Each row was made from one path, in order. Every step used is in the known rows, and no mark comes twice. Write each row's path.
In the rows, zero is written as 128.
Known rows:
pigat, zuto, tanit, fisu: [151 193 111 122 130 125 133 148 151 144 140 127 116 147 145 100 147 113
 115 143 103  88 135 123 119  94 162  91 147 131  89 154 117 114 119 119]
pigat, kuli, bonis, zuto: [163 178 127  94 132 176 115 140 124 116 147 110 132 150 148 103  80 108
 129 149 138 109 155 150  94 108 156 106 162 143 134 124 124  45 126 116]
zuto, tanit: [131 138 113 136 133 116 110 149 114 123 137 137 125 164 139 126 115  90
 131 130 105 124 146 150 105 127 153 122 159 142 104 146 131 136 145 123]
bonis, zuto, pigat, fisu: [107 175 123  99 142 165 133 142 156 147 137 148 119 159 163 105 127 103
 134 151  99 104 166 142  88  96 142  98 175 142 120 134 143 138 167 110]
refe, kuli: [ 96 132 137 138 161 168  84 135 126 111 121  93 118 156 112 114  93  74
 139 113 131 120 152 153 106 139 161 119 138 152 116 128 121  99 156 132]
fisu, bonis: [109 102 138 142 133 136 127 134 105 129 139  98 122 148 131 112 103 108
 124 121 105 169 133 143 107 103 123 115 151 157 124 127 150 138 104 120]
zuto, bonis, kuli, likidi: [106 130  81  97 167 154 140 142 139 104 150  87 105 132  96  89  87 121
 132  85 114 240 154 157 107  68 147 126 144 142 108 118 124 150 139 144]
pigat, zuto, tanit: [147 163 124 144 123 124 124 147 129 137 150 131 123 161 149 115 126 104
 124 129  84 108 142 141 114 106 165 107 156 129  98 160 139 123 136 111]
fisu, tanit, zuto, pigat: [136 112  91 135 142 136 134 123 177 148 130 122 119 126 128 126 151 123
 127 148 107 142 140 109 115 108 122 107 177 122  88 141  99 124 165  97]
pigat, kuli, tanit: [131 138 107  95 130 148  93 153 111 111 139  94 140 161 117 116  79  91
 135 137 156 131 166 136 139 114 141  99 152 156 103 124  92  60 162 121]
dekaris, refe, kuli: [ 93 149 152 157 128 181  99 124 133 116 115 101 130 158 104 123  93  85
 143  99 117 164 156 167  96 142 162 111 157 168 127 117 143 131 155 141]
pigat, fisu, bonis: [ 85 115 157 122 154 143 140 143 100 135 140 112 115 157 143 119 110 107
 119 139  96 144 139 143 111  91 129 104 159 162 125 117 155 154 112 121]
bonis, kuli: [125 124 112 115 140 168 109 145 106 107 144  99 126 152 115 104  91  97
 144 118 130 168 157 132 105 107 134 119 148 143 129 131 130 110 144 132]
tanit, fisu, bonis: [110 133 127 120 142 142 139 136 133 136 128  95 115 132 128  98 126 119
 115 134 125 147 125 126 115  91 120 100 143 160 116 120 125 130  84 127]
tanit, zuto, pigat: [125 127  85 127 126 158 128 120 160 138 129 139 126 147 139 115 136 112
 120 136 122 139 150 128 107 102 131 102 167 129  96 147 123 124 161 103]
zuto, tanit, fisu, bonis, kuli: [140 180  97 110 114 135 137 153 127 129 145 102  93 118 123 100 129 127
 121 150 119 143 139 102  77  72 128 104 156 147 109 126 101 119 128 136]
tanit, zuto: [133  97 114 134 136 152 118 130 143 130 131 127 132 154 130 119 119  98
 121 127 120 124 130 141 131 108 129 104 156 137 112 152 120 111 145 113]
refe, dekaris: [111 129 120 143 125 128  95 132 106 112 121 123 146 145 136 114  88  78
 121 101 124 147 136 169 118 126 146 113 150 162 113 141 135 118 136 114]
fisu, tanit, zuto, pigat, kuli: [147 137  77 126 136 153 139 125 169 137 130 123 108 132 126 118 137 133
 129 160 122 121 157 109 121 103 142 109 184 128  85 132  84  96 164 107]
zuto, pigat: [102 134  98 123 138 151 118 127 131 127 133 124 129 160 140 110 117 106
 132 125 122 168 164 139 103 122 142 115 160 140 105 133 146 144 140 114]
fekezo, likidi, kuli, tanit: [103  80 156  90 107 126  44 154  99 114 134 113 162 170 134 139  99 102
 143 125 160 170 135 122 163 107 131 102 122 130 102 112  97 119 160 103]
dekaris, refe, kuli, pigat, fisu: [ 81 189 178 118 144 188 123 125 114 129 118  95 137 156 107 114  92 100
 138 121 110 117 162 148 113 135 163  86 160 183 122 100 150 124 183 130]
fisu, tanit: [121  89 136 141 171 124 113 143 126 130 129  98 128 145 118 125 115 100
 140 126 105 147 134 133 132 130 134 122 158 144 111 133 116 127 131 117]
kuli, bonis, zuto: [153 153 144 102 137 156 108 138 135 127 146 109 140 144 149 112  96  99
 126 134 124 132 139 146  90 112 137 107 155 135 136 133 142  77 127 107]
refe, kuli, tanit, zuto: [123 130 122 116 137 153  79 140 163 123 128  84 133 135 104 129 102  77
 126 131 148 102 145 122 117 114 131  89 144 139  94 138  65  43 210 109]
bonis, kuli, likidi: [102  99 101 103 153 160 123 150 117 106 137  77 125 141 100  90  76 106
 146 101 126 193 150 150 102  89 157 125 137 137 118 131 115 130 150 141]
fisu, tanit, zuto: [145  87 123 142 154 129 130 133 161 139 129 112 126 131 119 129 132 107
 129 139 107 124 122 120 137 111 124 110 164 129 101 148  94 105 150 107]
bonis, zuto, tanit, kuli: [162 166 135 114 101 141 124 148 151 120 154 164 109 134 136 106 124  89
 134 154  85  56 145 127  91 115 135 111 162 143 105 149 123  85 191 118]
fekezo, likidi, kuli: [ 94  77 160 116 118 146  64 141  92 113 129 135 146 183 145 127 105 108
 144 117 144 160 130 142 158 113 150 118 124 129 114 117 132 157 124 115]
bonis, zuto, tanit: [155 165 127 132 117 127 114 156 146 137 140 145 121 154 152 116 120  86
 138 137  95  86 140 154  86 116 149 114 170 137 118 159 119 113 168 119]
refe, kuli, likidi, fekezo: [ 58  65 123 148 186 179  81 135 107 113 106  56 127 140 104 112  63  94
 139  91 144 172 143 190 109 124 202 127 105 145  96 121 130 127 167 154]
fisu, tanit, zuto, pigat, kuli, bonis: [165 157  80 102 138 159 133 120 156 131 141 112 116 117 134 126 127 145
 114 171 135 147 158 101 106  98 144 106 178 120  88 117  90  68 147  94]
refe, kuli, pigat, fisu, tanit, zuto: [118 146 151 109 184 162 128 131 153 143 123  83 116 121 105 122 124 110
 130 158 107  54 135 101 139 120 145  87 158 146  95 120  81  69 208 104]
likidi, kuli: [ 83  77 138 121 133 139  81 146  89 120 125 119 139 174 129 121 114  89
 134 131 121 148 140 134 133 120 133 100 141 145 127 126 129 140 125 118]
tanit, fisu, bonis, kuli, likidi: [100 123 103  93 146 156 153 147 136 125 134  58 105 106  99  76  99 136
 127 120 126 191 131 121  92  54 140 108 132 147 114 113  97 131 111 145]
tanit, kuli, pigat, fisu, bonis: [105 145 173  83 131 163 162 127  93 126 155 106 115 126 119  95 108 125
 114 161  91  93 138  99 130  97 111  88 148 176 111 100 159 101 159 111]
refe, kuli, tanit, fisu, bonis, zuto: [127 183 148  96 127 149  97 149 180 145 126  64 112 102 114 103 116  96
 126 147 140  94 132 108  83  88 117  79 138 158 114 120  58  37 170 119]
likidi, kuli, tanit, fisu: [ 98 111 123  74 129 120  68 161 121 131 120  93 151 147 116 121 127  97
 124 154 158 129 137  97 151 100 112  67 131 147 106 114  72  90 141 111]
dekaris, refe, kuli, likidi, fekezo: [ 54  83 142 166 155 189  94 124 119 120  97  64 136 141  94 121  62 105
 144  77 132 218 146 203  98 125 203 120 123 162 105 109 151 159 166 162]
tanit, kuli, bonis: [130 129 145  93 135 164 110 125 112  97 157 115 131 127 122 112  93  99
 115 146 127 138 146 121 112 121 131 112 137 146 111 109 154  67 133 112]

Which path is each row?
[128  93 146 123 151 137 131 136 135 113 143 117 118 126 103 115 117 100
 135 145  99 121 137 105 137 129 122 121 152 150  98 121 123 101 154 118]
fisu, tanit, kuli
[160 195 114 111 125 128 124 155 175 144 129 144 116 140 149 103 144  98
 130 152 114  61 135 135  94 101 147  99 162 141 108 152  96 105 148 124]
bonis, zuto, tanit, fisu
[146 116 152 103 154 141 120 130 125 107 155 103 125 109 109 126 108 112
 122 156 111 145 136 100 120 125 125 116 147 140 102 105 130  68 136 106]
fisu, tanit, kuli, bonis
[109 155 147 117 156 171  98 127 111 116 124  68 130 144 104 102  87  89
 139 115 132 101 150 133 117 147 155 106 133 162 114 123 126  81 178 120]
refe, kuli, pigat
[174 194 148  98  98 141 140 140 141 126 153 141 123 120 129  93 119 102
 135 159  85  37 142 110 104 123 129  99 158 152 104 143 124  61 212 106]
bonis, zuto, tanit, kuli, pigat
[102 105 157  80  98 118  72 151 118 132 134  94 142 138 132 124 125 133
 124 145 165 169 115  94 155  74 114  84 116 142  98  97  81 117 122 105]
fekezo, likidi, kuli, tanit, fisu, bonis
[169 187 132 110 119 129 106 149 133 131 152 131 129 138 159 125 112 100
 123 148 109 107 142 146  69 113 152 111 166 128 121 143 128  83 149 106]
kuli, bonis, zuto, tanit
[185 212 113  99 109 153 113 150 124 120 154 134 119 144 159 117  97 109
 127 163 122  88 159 149  76 108 170 113 173 135 117 135 113  54 150 115]
pigat, kuli, bonis, zuto, tanit
[121 196 126  77 143 168 127 137 142 141 151 134 126 141 171 116 118 115
 119 163 113 132 167 134  72  93 146  95 171 133 123 118 150 108 150  99]
kuli, bonis, zuto, pigat, fisu
[133 167  99 114 140 119 117 150 143 132 127 129 117 150 135 113 138  99
 122 143 126 104 139 134 115 114 151 107 152 145  95 139 107 127 128 129]
zuto, tanit, fisu
[ 79  46 127 123 161 172 116 132 107 106 127  96 132 127 106 100  74 108
 132 113 129 167 135 165 135 108 171 124 110 148  87 119 155 121 164 145]
tanit, kuli, likidi, fekezo
[125 154  87 112 147 159 122 138 129 104 157 106 107 145 111 103 100 113
 132 103 118 218 160 138 112  86 120 118 154 150 120 121 138 130 133 136]
zuto, bonis, kuli
[ 74  41 114 140 178 156 101 139  98 123 116  77 142 149 122 111  70 110
 136  93 136 197 135 189 127 110 181 126 117 142  99 127 154 153 141 144]
kuli, likidi, fekezo
[139 142 125 121 114 135 119 143 124 107 150 155 113 144 123 115 119  87
 124 147  98  91 148 125 110 124 141 119 154 149  92 137 132 106 170 124]
zuto, tanit, kuli
[153 208 109  92 111 137 149 145 115 134 147  76 104 104 116  87 126 146
 123 157 117 122 139  83  90  82 125  93 152 156 108 119 104  99 147 124]
zuto, tanit, fisu, bonis, kuli, pigat
[177 214 119  88 127 129 115 150 161 139 142 126 124 124 155 112 134 110
 114 162 125  82 134 127  79 100 150  95 158 131 113 135 104  75 128 111]
kuli, bonis, zuto, tanit, fisu
[130 107 119  91 102 126  69 138 152 121 148 136 144 155 131 144 129 124
 118 122 153 186 125 119 175  68 109  88 135 123  83 119  77 110 170  95]
fekezo, likidi, kuli, tanit, zuto, bonis
[151 193 136  96 133 162 159 113 144 121 171 115 120 121 111  77 118 134
 111 122  83 127 142 106 155  90 118  86 139 159  91 124 167  81 150 104]
tanit, kuli, pigat, zuto, bonis
[ 88 121 181  75 135 156  91 141  73 125 133 126 152 179 148 120 108 125
 140 142 133 113 136 124 173 110 151  94 125 143 112 102 142 148 155 106]
fekezo, likidi, kuli, pigat, fisu
[137 182 107 120  98 172 147 132 144 140 141 125 100 138 152  90 112 130
 131 149 110 132 163 133  71  86 138 107 179 152 121 126 126 101 139 115]
fisu, bonis, zuto, pigat, kuli
[142 128  92 128 146 144 134 123 169 127 144 141 115 149 125 119 131 114
 110 112 112 169 134 149 136  85 115 102 165 143 101 143 128 121 138 115]
tanit, zuto, bonis
[115 159  84 112 127 172 122 131 122 117 133 126 118 165 137 101 102 113
 135 138 138 146 180 143 107 117 159 117 165 148 104 123 130 119 142 124]
zuto, pigat, kuli
[176 160  92 103 149 145 159 125 165 130 156  83 110 102  92 105 130 146
 126 131 105 169 136  88 137  79 100  96 168 139  99 125  93  87 179 105]
fisu, tanit, zuto, bonis, kuli, pigat
[127 151 149  80  89 165  72 130 131 129 143 146 145 153 174 123 120 132
 134 148 145 167 147 121  97  96 153 107 139 107 119 108 132 119 140  89]
fekezo, likidi, kuli, bonis, zuto, pigat
[122 139 111  84 144 128  93 152 145 130 130  85 146 140 117 111 114  93
 121 138 158 136 140 116 141 106 118  83 137 153  99 126  87  78 146 117]
kuli, tanit, fisu
[137 124 176  89 106 154  68 139 112 120 145 132 152 156 164 127 103 116
 136 139 144 146 126 134 119 101 150 107 130 116 133 114 129 105 125  99]
fekezo, likidi, kuli, bonis, zuto
[115 156 136  75 160 155 138 130 136 121 156 131 111 112 130 126 133 128
 112 186 103 139 165  86 105 104 134 104 163 136  91  92 141  95 160  99]
zuto, pigat, fisu, tanit, kuli, bonis
[ 95 133 117 111 177 134 135 140 141 145 132 125 115 147 137 127 138 116
 133 154  96 146 163 121 115 111 143 112 175 140  97 116 128 157 154 110]
zuto, pigat, fisu, tanit
[100  96 147  98 134 142  73 140  82 114 136 104 148 158 135 131 106 102
 119 142 137 173 140 127 118 115 135  97 136 134 131 108 136 106 105 106]
likidi, kuli, bonis
[ 80 143 122 115 138 152 145 134 117 144 141 127 108 151 152 114 128 125
 116 146  97 164 158 131  90  84 130 103 170 154 111 111 160 168 128 112]
zuto, pigat, fisu, bonis
[115 116 116 105 130 130 134 148 131 108 142 134 111 131 107 102 107  98
 126 130  91 120 140 144 107 107 166 127 142 140  80 136 118 122 178 132]
zuto, tanit, kuli, likidi
[134 192 170 132 116 188 100 123 154 123 130  98 135 133 122 122  88  91
 134 120 119 153 153 159  61 128 159 100 162 156 143 114 139  80 156 125]
dekaris, refe, kuli, bonis, zuto
[149 141 128  90 167 160 156 141 134 139 145  87 122 117 109 110 121 131
 133 165 108  98 140  80 137  88 117  85 170 138 107 125  90  81 198 104]
bonis, kuli, pigat, fisu, tanit, zuto
[101  88  52 127 145 190 131 122 137 129 115 104 123 137 130 103  93 142
 125 128 149 166 158 169 116  82 188 110 143 130  75 131 117 119 173 134]
tanit, zuto, pigat, kuli, likidi, fekezo
[123 175 159  89 112 134 164 139  94 130 161 130 104 123 128 106 122 124
 111 176  75  65 141  99 111  96 126  94 160 170  95 111 150 103 179 111]
zuto, tanit, kuli, pigat, fisu, bonis
[ 82  56 110 136 150 170 124 141  81 121 133  47 118 117 110  98  63 135
 137  99 130 241 135 157  91  68 161 126 121 145 115 112 145 150 137 151]
fisu, bonis, kuli, likidi, fekezo
[107 107 158 105 171 145 142 145 127 120 145 132 112 134 112 119 122 100
 130 165  88  97 144 108 144 114 128 109 156 153  98 112 128 112 160 120]
pigat, fisu, tanit, kuli
[148 159 158 102 123 170 151 121 120 123 159 103 138 131 117  79 105 118
 123 137  94  88 139  98 147 112 130  87 134 151 100 135 160  66 159 101]
tanit, kuli, pigat, zuto
[124 228 150 141 125 182 144 105 154 133 141  83 123 136 100  98 107 128
 123  88  86 179 153 147 122 108 152  82 154 170 107 114 164 114 154 120]
dekaris, refe, kuli, pigat, zuto, bonis
[144 180  98 121 140 167 139 135 138 119 171 102 107 139 120  91 109 127
 126 103  97 205 156 130 119  64 132 104 151 137 115 134 148 116 124 124]
pigat, zuto, bonis, kuli
[120 196 110  70 164 172 151 137 113 117 161 100 113 143 115  94  99 131
 127 130 113 168 166 121 130  80 124  93 157 164 116 105 145 119 165 124]
zuto, bonis, kuli, pigat, fisu
[139 190  73  64 143 143 108 151 161 115 155  82 118 117 100 100 114 119
 121 126 158 201 158 102 129  66 103  85 144 154  98 110  78  83 152 129]
zuto, bonis, kuli, tanit, fisu
[140 156 121  97 183 131 166 126 167 149 147 113 114 122 117 121 145 139
 112 147  85 123 129 111 161  83 110  84 174 150  88 120 110 115 169  98]
kuli, pigat, fisu, tanit, zuto, bonis
[135 158  83  87 135 141 101 149 135 108 165  84 124 134 104 113  92 105
 129 112 138 224 165 120 120  79 106 101 152 151 108 117 103  92 170 123]
zuto, bonis, kuli, tanit
[162 179 143 107 146 137 166 117 158 130 170  98 110 102 100  88 132 146
 117 134  66 138 133  84 164  95 113  91 149 152  81 117 142  83 152  97]
fisu, tanit, kuli, pigat, zuto, bonis
[126 124 156  94 120 148  81 144 111 129 140 115 146 145 150 122 110 101
 125 150 123 136 135 128 101 107 132  90 145 130 146 122 128  87 123 102]
likidi, kuli, bonis, zuto
[105 117  82 131 167 177 135 135 123 122 152  67 116 125 111  88  79 146
 126  82 113 252 147 165 123  47 175 115 118 131  95 126 157 147 137 146]
pigat, zuto, bonis, kuli, likidi, fekezo
[ 85  61  97 128 166 180 104 144  87 109 128  59 132 136 109 100  60 115
 146  96 143 213 149 168 108  92 179 128 116 139 110 123 139 140 158 154]
bonis, kuli, likidi, fekezo
[116 103 115  85  79 140  63 136 148 132 135 140 153 152 144 140 135 125
 128 146 163 162 142  99 148  84 122  86 140 109  79 121  77 108 194  82]
fekezo, likidi, kuli, tanit, zuto, pigat
[ 97 137 129  98 157 150 145 135 147 128 145 145 104 128 123 118 143 116
 128 172  89 115 163  93 120 110 131 108 168 146  85 106 130 133 174 111]
zuto, pigat, fisu, tanit, kuli
[148 155 177  76 160 157 140 145 149 127 161 129 117 111 134 118 118 110
 124 184  92  81 139 101 107 100 128 100 163 139 116 108 125  62 164 103]
pigat, fisu, tanit, kuli, bonis, zuto
[146 189 104  95  87 153 126 144 149 142 149 102 118 122 145 101 107 124
 130 157 129 141 170 116  78  77 117  90 176 154 111 122  91  68 172 104]
fisu, bonis, zuto, pigat, kuli, tanit
[161 187 133 122 120 127 136 138 114 143 151 102 137 148 141 100 122 120
 125 132  85  85 139 122 124 114 156  92 153 137  94 152 142 104 158  98]
kuli, pigat, zuto, tanit
